Known rows, with every step that occurs:
ranag visi soveb numim: [-4.487 -3.813  0.349  4.194  2.761  4.413  3.871  3.510 -3.004  0.319
 -0.082  0.254  1.105 -0.181 -2.571 -1.218  0.079 -0.467 -1.497  1.893]
visi soveb: [-2.814 -5.002  2.165  2.413  1.470  2.621  3.709  3.155 -1.610 -1.936
  1.930  0.771 -2.962 -0.860 -0.795 -1.262 -0.329 -1.080 -2.578  1.150]
numim mefu pina ranag visi: [-4.646 -0.569 -1.761  1.175  2.230  3.312  3.011  2.883 -2.042  0.600
  0.286  2.150 -1.335 -3.024 -1.504 -0.222 -2.122 -0.916  1.428  0.334]
tiga soveb numim mefu: [-3.858 -3.475  1.500  4.077  1.188  2.018  3.305  3.653 -2.238  3.528
 -1.767  0.830 -1.263  0.704 -2.726  0.290 -1.088 -0.830 -0.218 -0.025]
mefu pina: [-3.997 -4.399  1.426  0.969  2.702  3.299  3.635  2.954 -1.102 -0.423
  0.258  0.214 -3.481 -2.808  0.621 -0.566 -3.019 -1.609  1.077  0.825]
pina mefu: [-2.704 -3.740  0.739  2.161  2.733  3.094  3.099  3.429 -0.743 -2.146
 -1.213  1.405 -3.360 -2.507  1.367  1.497 -0.668 -2.019 -1.173 -0.060]
pina ranag: [-1.852 -2.247  0.530  2.928  2.635  1.976  2.866  3.216 -2.425 -0.762
  0.605  1.132 -2.737 -2.951 -1.628 -1.548 -0.502 -2.359 -1.263  1.414]
mefu visi soveb numim: [-6.013 -4.709  2.504  2.979  2.163  2.074  4.232  3.566 -2.718  0.630
  0.999  1.299 -0.298 -0.627 -4.041 -0.698 -1.224 -0.108 -0.208  2.601]
visi soveb tumo: [-0.915 -4.798  0.682  2.679  1.599  2.389  3.952  2.453 -3.612 -1.709
  1.569  1.260 -0.746 -1.107 -0.326 -0.788 -0.871 -1.008 -2.507  0.735]
pina ranag numim: [-2.270 -1.509 -1.786  4.081  2.356  1.601  3.406  5.526 -1.949 -1.169
  1.946  0.116 -1.492 -1.295 -1.816 -1.780 -0.219 -2.510 -0.313  1.058]
ranag numim mefu: [-3.029 -3.105 -1.242  3.340  0.543  0.073  3.461  5.178 -0.585  0.825
  0.337 -0.524 -2.545  0.160  0.348 -0.058 -0.317 -1.328 -1.188 -0.525]
visi mefu pina ranag: [-5.314 -0.987  1.655  0.784  3.798  2.812  3.886  2.916 -2.498 -1.528
  2.315  3.463 -1.799 -3.681 -1.528  0.593 -3.128 -1.540  0.707 -0.496]
soveb numim mefu: [-4.279 -3.945  1.243  3.868  1.139  0.287  3.127  3.706 -2.264  3.351
 -2.436  0.115 -1.025 -0.611 -0.725 -0.006 -0.816 -0.689 -1.992 -0.022]
pina ranag visi: [-1.782 -1.206 -2.193  2.995  3.554  4.322  2.948  2.748 -2.146 -1.008
  0.325  0.687 -1.268 -2.780 -1.742 -1.301  0.197 -1.935 -0.273  1.837]
numim mefu visi soveb: [-5.493 -4.274  2.241  0.819  0.157  0.505  4.072  2.918 -1.145 -0.113
  2.502  2.351 -3.299 -0.749 -2.528  0.463 -1.286  0.132 -0.704  1.135]
numim mefu pina soveb tumo: [-3.092 -1.809  0.021  1.053  1.029  1.589  3.421  2.749 -2.993  0.523
 -0.325  3.582 -1.437 -1.869 -1.065  0.471 -3.498 -0.781  0.646 -0.598]
tumo soveb: [-1.663 -4.784  1.240  2.401  1.460  4.361  4.734  2.868 -0.779 -1.128
  3.671 -1.062 -3.786 -0.953  2.344 -0.366 -1.148 -4.484 -1.332  1.106]
numim mefu: [-2.678 -4.008  0.756  2.337  0.788  0.322  3.086  2.995 -0.956  1.191
 -0.946  0.168 -3.676 -1.324  0.668  0.111 -0.618 -1.189 -2.135 -0.237]
tiga soveb numim mefu pina ranag: [-5.802 -1.103  1.610  2.290  1.563  2.322  3.159  3.813 -3.351  3.066
 -0.098  3.275 -0.674 -1.481 -4.364 -0.216 -3.476 -0.881  2.288 -0.070]

Rows:
[-5.660 -1.075  2.030  0.499  3.405  3.758  4.129  3.235 -1.239 -2.124
  1.729  3.904 -2.823 -2.268 -1.676  1.044 -3.321 -1.440  0.973 -0.403] => visi mefu pina soveb
[-5.681 -1.347 -0.111  0.936  0.955  3.337  3.508  3.095 -2.498 -0.417
  2.268  3.383 -1.068 -1.718 -2.656 -0.466 -1.838 -0.009  0.008  0.278] => numim mefu pina ranag visi soveb
[-5.445 -4.288  2.361  3.501  0.303  0.331  3.442  3.904 -2.794  2.447
 -0.637  1.297 -0.627  0.326 -1.918 -0.231 -0.625  0.054 -2.920 -0.057] => visi soveb numim mefu
[-7.073 -1.351  2.404  2.455  3.889  3.463  4.138  3.887 -2.668  0.325
 -0.130  3.410  0.085 -1.425 -3.122  0.653 -3.227 -0.810  0.847  0.051] => visi mefu pina soveb numim
[-5.866 -2.227  1.803  2.881  2.913  3.295  3.424  4.098 -2.574  1.404
 -1.355  2.102 -0.649 -1.396 -3.154 -0.896 -3.008 -1.100  1.273  1.248] => mefu pina soveb numim
[-3.485 -1.165 -1.741  1.865  0.876  1.306  3.737  4.443 -2.652  0.164
  0.629  3.006 -0.472 -0.814 -1.387  0.300 -3.148 -0.977  1.381 -0.815] => ranag numim mefu pina soveb tumo
[-3.186 -2.160 -0.943  2.237  4.788  4.951  4.407  2.335 -1.031 -2.436
  1.245  0.755 -1.145 -1.891  0.349  1.383 -0.034 -1.386 -1.017  0.058] => ranag visi mefu
[-3.883 -1.843 -1.282  2.153  0.229 -0.324  4.245  4.027 -3.900 -0.531
  3.627  3.642  0.420 -0.660 -3.753  0.165 -1.579 -0.023  0.100  0.531] => pina ranag numim mefu visi soveb tumo
[-4.501 -3.627  0.761  0.834  2.847  2.611  3.651  2.923 -0.349 -1.872
  0.029  2.277 -3.557 -2.869 -0.730  2.148 -1.599 -1.203  1.525  1.425] => pina mefu visi
[-3.790 -1.034 -1.754  1.545  3.610  4.985  3.162  2.725 -2.114 -0.814
  0.675  1.455 -1.212 -3.562 -1.550 -1.062 -2.015 -1.527  1.890  1.532] => mefu pina ranag visi
[-7.440 -4.106  2.887  1.604  0.586  1.260  3.676  3.753 -2.580  2.429
 -0.089  2.077 -0.755 -0.775 -1.549  0.099 -3.232  0.424 -0.127 -0.473] => visi soveb numim mefu pina
[-6.262 -1.565  1.399  2.113  1.563  0.699  2.970  3.741 -3.385  2.871
 -0.668  2.738 -0.607 -2.599 -2.628 -0.379 -3.117 -0.769  0.711 -0.073] => soveb numim mefu pina ranag
[-3.834 -1.567 -1.352  1.176  1.029  2.826  3.696  2.392 -4.361 -0.311
  1.820  3.881  1.061 -1.939 -1.930  0.055 -2.401  0.146 -0.035 -0.263] => numim mefu pina ranag visi soveb tumo
[-3.114 -1.912 -0.528  2.571  2.362  4.268  3.500  3.015 -2.578 -2.001
  2.459  1.909 -0.920 -1.593 -2.836 -1.539  0.218 -0.981 -1.486  1.703] => pina ranag visi soveb
[-3.339 -4.256  0.691  1.200  0.353  0.377  4.292  2.138 -3.148 -0.256
  2.037  2.840 -1.112 -1.125 -1.804  0.750 -1.667  0.282 -0.791  0.715] => numim mefu visi soveb tumo
